Each row was made from one walk, in order. Every step used is in the known rows, and no mark comes twice. Write each row's walk.
Known rows:
S-A: [-2.42 -0.60  0.10  0.17  0.53  0.07  0.50  0.37 -0.12 -0.10 -1.09  0.18
  0.84  1.69  0.46 -0.07  0.26  0.01 -0.52  0.25]
D-S: [ 0.45  0.05 -0.36  0.08  0.95  2.08 -0.19 -0.36  0.39 -0.25 -0.56 -0.45
 -1.29 -0.22  0.21  0.37  0.47 -0.66  0.04 -0.41]
D-C-S: [ 1.84  0.46  0.38  0.17 -1.31  1.00  0.66  0.26  1.04 -0.87  3.11 -0.05
 -0.26 -0.18 -0.57  0.49 -0.09  0.92  0.34 -1.72]
Q-D-C-S-A: [-1.53  0.03  0.82  1.00 -0.91  1.27  1.35  0.80  1.01 -0.77 -0.39  0.70
  0.16  2.21 -0.58  0.01 -0.22 -0.06 -0.86 -3.14]
Z-S: [ 0.86  0.91 -0.32 -0.49  0.22  0.85  0.09 -0.20  0.19  0.36  1.11  0.20
 -0.16 -0.45 -0.65  0.01  0.41 -0.58 -1.55 -0.81]
C-D-S-U-Q-Z: [ 3.39 -0.67  0.32  0.27  0.11  0.83 -0.57 -1.33  0.22 -0.35 -0.97  1.30
  1.32  2.10  1.41  1.30 -0.07 -0.26 -1.48  0.29]
C-S-Q: [ 1.09  0.87  1.26  0.39 -0.73  1.21  0.93  0.54  0.51 -0.54  0.00  0.80
 -1.94 -1.00 -0.90 -0.51 -0.25  0.49 -0.78 -0.59]
Z-S-U-Q-D-C: [ 2.54  0.39  0.00  0.25  0.05  1.22  0.08 -0.09  1.34  0.24  0.72  1.70
  0.50  2.52 -0.20  0.71 -0.71 -0.38 -3.67 -2.98]
U-Q: [-0.93 -0.94  0.05 -0.26 -0.27 -0.07 -0.01 -0.09  0.43  0.80  1.90  0.90
  0.60  1.22  0.71  0.78  0.07  0.62 -0.62  0.06]
Z-Q-D: [-2.22 -0.35  0.35  0.40 -1.01 -0.43  0.20  0.10  0.52  1.26 -3.03  1.15
  1.62  1.52 -0.42 -0.23 -0.61  0.37  0.56 -2.27]
D-C: [ 1.78 -0.36 -0.20  0.52  0.43  0.34 -0.07  0.09  1.10 -0.41  2.73 -0.35
  0.31  0.54 -0.07  0.53 -0.13  0.45  1.05 -1.14]
U-Q-Z: [-1.00 -0.38  0.26 -0.13 -1.80 -0.47 -0.08 -0.44  0.04  0.66  1.75  2.22
  1.82  2.18  0.05  0.59  0.12  0.44 -0.53 -0.06]
Q-D-C: [ 0.79 -0.07  0.25  1.14  0.27  0.60  0.16  0.23  1.15 -0.21  0.35  0.37
  0.03  1.38 -0.50  0.11 -0.52 -0.49  0.24 -2.75]
U-Q-D: [-1.84 -0.73  0.46  0.37 -0.45  0.21  0.21  0.07  0.55  0.98 -0.61  1.52
  0.20  2.03  0.25  0.32 -0.28 -0.26 -1.37 -1.51]
Z-Q: [-1.21 -0.68 -0.01 -0.23 -0.76 -0.78  0.00 -0.03  0.38  1.18 -0.46  0.56
  1.91  0.60  0.07  0.16 -0.24  1.38  1.22 -0.61]
D-S-U: [ 2.35  0.47 -0.25 -0.03  0.77  1.84 -0.43 -0.43 -0.05 -0.90 -2.86 -0.13
 -1.18  0.25  0.42  0.26 -0.11 -0.67 -1.77 -0.04]
U-Q-Z-S-D-C: [-0.01 -0.58 -0.30 -0.34 -0.08  1.04 -0.30 -0.51  0.94  2.11  6.00  2.62
  2.09  3.85 -0.50  1.27  0.72  0.33 -1.75 -1.23]
Q-S: [ 0.42 -0.34 -0.99 -0.28 -0.67 -0.07 -0.11 -0.31  0.14  1.64  1.45  0.30
 -0.16 -0.44 -0.20  0.20  0.30 -0.31  0.30  1.87]
Q-D: [-0.95  0.22  0.41  0.65 -0.25  0.21  0.19  0.18  0.12  0.15 -2.57  0.60
 -0.35  0.89 -0.46 -0.44 -0.37 -1.01 -0.69 -1.55]
Q-Z-S-D: [-0.89  0.74 -0.19 -0.52 -0.23  0.69 -0.24 -0.52 -0.53  1.69  1.64  2.04
  1.19  2.19 -1.11 -0.05  0.78 -0.76 -2.15 -0.20]
C-S-U: [ 1.97  1.26  0.58 -0.44 -1.90  0.34  0.47  0.15 -0.54 -1.27 -2.11  0.57
 -0.47 -0.41 -0.31 -0.25 -0.54  0.49 -2.55 -0.19]

Which walk is each row?
[ 0.91  0.58  0.86  0.94 -0.40  0.22  0.17  0.00  0.11 -0.12 -0.52  1.90
  0.09  0.53 -1.03 -0.56 -0.23 -0.15  0.04  0.04] | S-Q-Z
[ 0.08  0.31  1.10  1.40  0.76  0.88  0.48  0.59  0.61  0.18 -3.06  1.18
 -1.62  0.48 -0.90 -0.90 -0.71 -0.90 -0.77 -1.45] | S-Q-D
[ 2.54 -0.70 -0.06  0.44  1.95  1.64 -0.26 -0.87  0.70 -0.47 -0.41 -1.19
 -0.77 -0.52  1.13  0.80  0.34 -0.88  0.90 -0.27] | C-D-S
[-0.03 -1.18 -0.21  0.26  1.30  0.74 -0.28  0.16  0.77  1.22  3.45  0.33
  0.41  2.18  0.09  0.66  0.18  0.49  0.23 -0.40] | S-D-C
[-1.36 -0.74  0.12  0.41  0.50  2.20  0.02 -0.25  0.92  0.73 -1.24  1.03
 -1.03  1.81  0.45  0.65  0.18 -1.09 -1.35 -2.10] | U-Q-D-S
[ 1.76  0.00  0.91  1.86  1.11  1.28  0.43  0.64  1.66 -0.17  0.03  0.91
 -1.20  0.95 -0.94 -0.35 -0.88 -0.43  0.27 -2.50] | S-Q-D-C
[ 2.63  0.49  0.63 -0.05 -3.17  0.21  0.35 -0.20  0.57 -0.95  2.48  2.40
  1.71  2.34 -0.31  0.97 -0.53  1.34 -2.03 -1.13] | D-C-S-U-Q-Z
[ 1.43  0.47  0.76  0.39 -2.52  0.21  0.71  0.34  1.06 -0.23 -2.38  1.42
  1.46  1.65 -0.74  0.13 -1.33  1.29 -0.93 -3.60] | Z-Q-D-C-S-U
[-2.22 -2.17 -0.98 -0.80  0.14  0.13 -0.34 -0.32  0.29  3.96  4.00  1.75
  0.51  2.60  0.65  1.08  0.71  0.32 -1.10  2.60] | U-Q-S-D
[-0.40 -1.28 -0.94 -0.58 -0.83 -0.12 -0.10 -0.39  0.56  2.45  3.54  1.12
  0.33  0.81  0.50  1.01  0.39  0.34 -0.40  1.91] | U-Q-S
[-0.09 -0.97  0.30  0.85 -0.01  0.57  0.17  0.18  1.59  0.57  2.14  1.20
  0.63  2.53  0.19  0.92 -0.42  0.10 -0.25 -2.55] | U-Q-D-C
[-0.62 -0.19  0.43  0.35 -0.75  1.06  1.13  0.61  0.93 -1.02  2.00  0.18
  0.46  1.47 -0.15  0.42  0.17  0.91 -0.28 -1.65] | D-C-S-A
[ 2.74 -0.07  0.49 -0.24 -1.74  0.71  0.46  0.13  0.97 -0.66  2.48  1.12
  0.37  1.35  0.38  1.09 -0.63  1.60 -2.19 -1.15] | D-C-S-U-Q
[ 2.62  1.99 -0.10 -0.39 -1.29  0.11 -0.19 -0.68 -0.69 -0.44 -1.62  1.71
  1.19  0.91 -1.02 -0.29 -0.20 -0.74 -3.19 -0.37] | Q-Z-S-U
[-0.79 -0.99 -1.07 -0.55 -1.41 -0.88 -0.09 -0.38  0.53  2.85  1.09  0.82
  1.78  0.25 -0.14  0.51  0.06  1.11  1.42  1.13] | Z-Q-S
[-0.86 -2.19 -1.25 -0.30  0.09 -0.23 -0.35 -0.20  1.35  3.97  4.53  1.15
  2.19  2.47 -0.09  1.08  0.22  1.52  1.73  0.61] | Z-Q-S-D-C
[-2.43 -0.89  0.91  0.73 -1.17  1.32  1.33  0.76  1.44 -0.01  1.46  1.66
  0.64  3.50  0.11  0.77 -0.14  0.62 -1.62 -3.04] | U-Q-D-C-S-A
[ 1.78  0.46 -0.20 -0.89 -0.07  0.66 -0.12 -0.31  0.15  0.50  0.31  1.36
  0.55  1.11  0.31  0.58 -0.16  0.11 -4.08 -0.17] | Z-S-U-Q
[ 1.38  0.67  0.09  0.64  0.51  2.07 -0.19 -0.26  0.00 -0.73 -5.49  0.47
 -1.58  1.08 -0.06 -0.20 -0.54 -1.61 -2.47 -1.56] | Q-D-S-U
[ 0.77  0.36 -0.35 -0.02  0.17  1.08 -0.32 -0.43  0.50  1.32  4.22  1.72
  1.50  2.69 -1.22  0.52  0.64 -0.30 -1.08 -1.33] | Q-Z-S-D-C
[ 2.82  1.00  1.27  1.09 -1.68  1.12  0.79  0.23  1.16 -1.00  2.54  1.71
 -0.31  0.28 -1.66 -0.08 -0.32  0.78  0.27 -1.74] | D-C-S-Q-Z
[-2.67 -1.88 -1.08 -0.83 -0.41 -0.48 -0.32 -0.32  0.23  4.35  1.75  1.43
  1.89  1.88  0.01  0.53  0.37  1.06  0.63  1.75] | Z-Q-S-D
[ 1.82  1.03  0.33  0.23  1.36  1.56  0.35  0.14  0.72  0.29  0.59  0.77
 -1.50 -0.75 -1.08 -0.41  0.04 -0.53 -1.60 -0.70] | Z-S-Q
[-0.04  0.52  1.02 -0.17 -2.36  0.54  0.69  0.23  0.03 -0.27 -2.67  2.03
 -0.25  1.77 -0.06  0.09 -0.84  0.14 -3.89 -1.71] | C-S-U-Q-D
